What can hang from each mark:
K: X Y
U: X
E: R U Y
R: E
X: K U
W: K M U
Y: E K
M: B

(in the rows, 128 means zero)
Known rows, with every way that one mark hangs from another:
R[E[U[X] Y]]: [136 165  39 159 155 147 147  91 196 108 145 142  95 129 110 114 137 104
 158 136]
K[Y[E]]: [139 123 138 160 112 142 134 119 156 126 171 106 129 179 112 113 154 122
 141 156]
R[E[Y]]: [141 150  98 165 158 145 143  95 152 114 155 129 103 179 106 115 145 145
 133 179]
W[M[B] U]: [139 171 186 117  78 135 116  93 125 121 138  93 135 114 130 124 130 122
 128 169]
E[U]: [129 183 117 155 116 153 134  78 166 113 153  76 105 145 110 145 125 123
 146 162]
W[M]: [153 183 164 143 128 145 134  96 172 132 163  86 149 181 121 116 130 124
 125 199]
Y[K]: [143 145 111 154 126 155 146  78 137 119 155  74 108 130 119 127 111 172
 131 159]
U[X[K[Y[E[R]]]]]: [152  76  85 129 109 147 153 128 117 127 152 116 132 145 127 117 133 129
 147 101]
K[X]: [149 159 136 185 159 152 132 107 159 120 168  71 139 163 118 108 132 163
 141 129]
R[E[U[X] Y[K]]]: [134 139   4 135 152 151 155  74 184 109 137 145  80 114 118 111 121 122
 154 131]
R[E]: [155 166 127 185 149 143 143  97 161 115 149  96 120 174 100 123 132 149
 113 187]
Y[E[R U[X[K]]]]: [149 114  56 125 108 154 150 106 127 119 134 130  93 130 118 152 108 107
 138 110]
W[M U[X]]: [156 164 161 105 107 138 131 110 192 122 148 108 157  78 129 103 124 117
 146 164]
K[X Y]: [135 134 136 167 147 149 132 113 166 123 179  59 155 180 126  89 155 154
 164 108]
U[X[K]]: [144 141 109 152 134 156 153  98 154 119 149  70 130  62 123 119 106 171
 144 135]
W[U]: [137 148 173 123  99 144 127  93 142 107 147  82 120  91 114 134 126 153
 145 171]
X[K[Y[E[R]]] U]: [119  47 135  33  94 150 142 109  98 131 145 101 109 130 127 147 136 134
 140 137]
W[K M]: [169 155 118 131 113 133 140 106 165 141 146  84 152 136 129 112 125 142
 120 199]
Y[E[R U] K]: [150 119  58 125  98 152 143  85 111 118 139 133  69 195 115 161 112 111
 124 137]
K[X[U] Y[E]]: [120  86 151  86 132 147 127 124 177 130 170 100 131 130 124 105 159 129
 152 118]
W[K[X[U] Y] M]: [138  91 127  43 123 134 132 119 193 151 154  67 169 109 148  84 151 139
 152 139]
X[U]: [123 144 165  95 121 153 137  84 159 124 153  70 113  76 116 140 129 158
 138 170]

Rows:
[133 114  25 114 148 160 141  77 113 113 152 119  79 205 137 130 127 137
 169  78] -> E[R U Y[K[X]]]
[131 150  69 129 120 153 138  76 114 113 153 119  84 195 122 153 138 113
 165 128] -> E[R U Y]
[143 112 129 164 140 144 128 133 170 126 178 102 141 197 120  92 159 129
 149 115] -> K[X Y[E]]
[149  72  95  75 138 153 140 107 113 128 146 127  90 149 129 132 119 153
 123 104] -> Y[E[R] K[X[U]]]
[143  80 115  67  96 125 121 134 155 153 143 107 149 111 145  89 155 116
 130 117] -> W[K[X[U] Y[E]] M[B]]
[128 109  62 108 102 155 153  94 129 119 145  75 124 133 132 133 126 121
 177  84] -> E[R U[X[K[Y]]]]
[161 147  61 162 114 147 144 112 151 119 146 145  99 163 113 145 124  87
 137 109] -> Y[E[R U[X]]]
[121  89  77  71 182 153 144  86 160 117 144 125  88 113 127 104 132 172
 144 133] -> R[E[Y[K[X[U]]]]]
[152 109  49 134 131 155 138 100 120 119 146 130  83 215 122 138 115 116
 133  99] -> Y[E[R U] K[X]]
[177  70  88  65  68 116 136 146 152 139 133 149 155 120 141  97 144  92
 143 129] -> W[K[Y[E[R]]] M U[X]]
[126 111 120  78 150 159 140  84 156 123 154  70 110  82 131 116 116 181
 142 124] -> Y[K[X[U]]]
[139 126  68 139 136 155 133  96 163 117 153 120  88 166 118 124 116 122
 134 124] -> Y[E[U] K[X]]
[133 137  81 152 108 145 137 115 201 121 161 118 122 128 114 112 146  82
 165 118] -> K[Y[E[U[X]]]]
[153  85 124  96  70 116 112 142 138 137 137 120 154 125 145  84 153 111
 137 116] -> W[K[X Y[E]] M[B] U]
[124 124 102 147 128 148 124 118 182 121 170 105 125 197 116 108 155  96
 161 113] -> K[X Y[E[U]]]
[145 113  54 148 185 151 146  94 149 112 152 127  98 180 122  91 132 171
 139 132] -> R[E[Y[K[X]]]]
[141 141 150  96  80 141 131 100 127 119 125  89 143  32 141 114 108 135
 138 132] -> W[M[B] U[X[K]]]
[152 130  46 135  69 124 132 124 179 144 136 124 140 111 137  99 145  67
 142 113] -> W[K[Y[E[U[X]]]] M[B]]
[ 98  85 162  44 105 157 142  86 138 127 152  46 127  62 127 128 133 165
 161 155] -> X[K[Y] U]
[167 106  85 144 113 149 147  99  94 123 147 131  87 197 117 143 115 144
 112 142] -> Y[E[R] K]
[155 114  96 158 150 152 137 112 148 122 160 115 108 165 119 106 119 155
 121 129] -> Y[E K[X]]
[160  97 101 100  50 114 125 138 158 139 130 131 154  55 142  88 146  97
 139 122] -> W[K[Y[E]] M[B] U[X]]
[124 137  36 124 142 151 147  64 154 108 137 132  67 163 112 130 125 129
 143 166] -> R[E[U Y[K]]]
[135  92 102 141 113 148 147 124 162 125 159 104 137  98 123 103 133 135
 150 125] -> U[X[K[Y[E]]]]
[142 106  83 138 122 147 128 121 140 122 164 117 118 246 121 124 156  91
 158  82] -> K[X Y[E[R U]]]
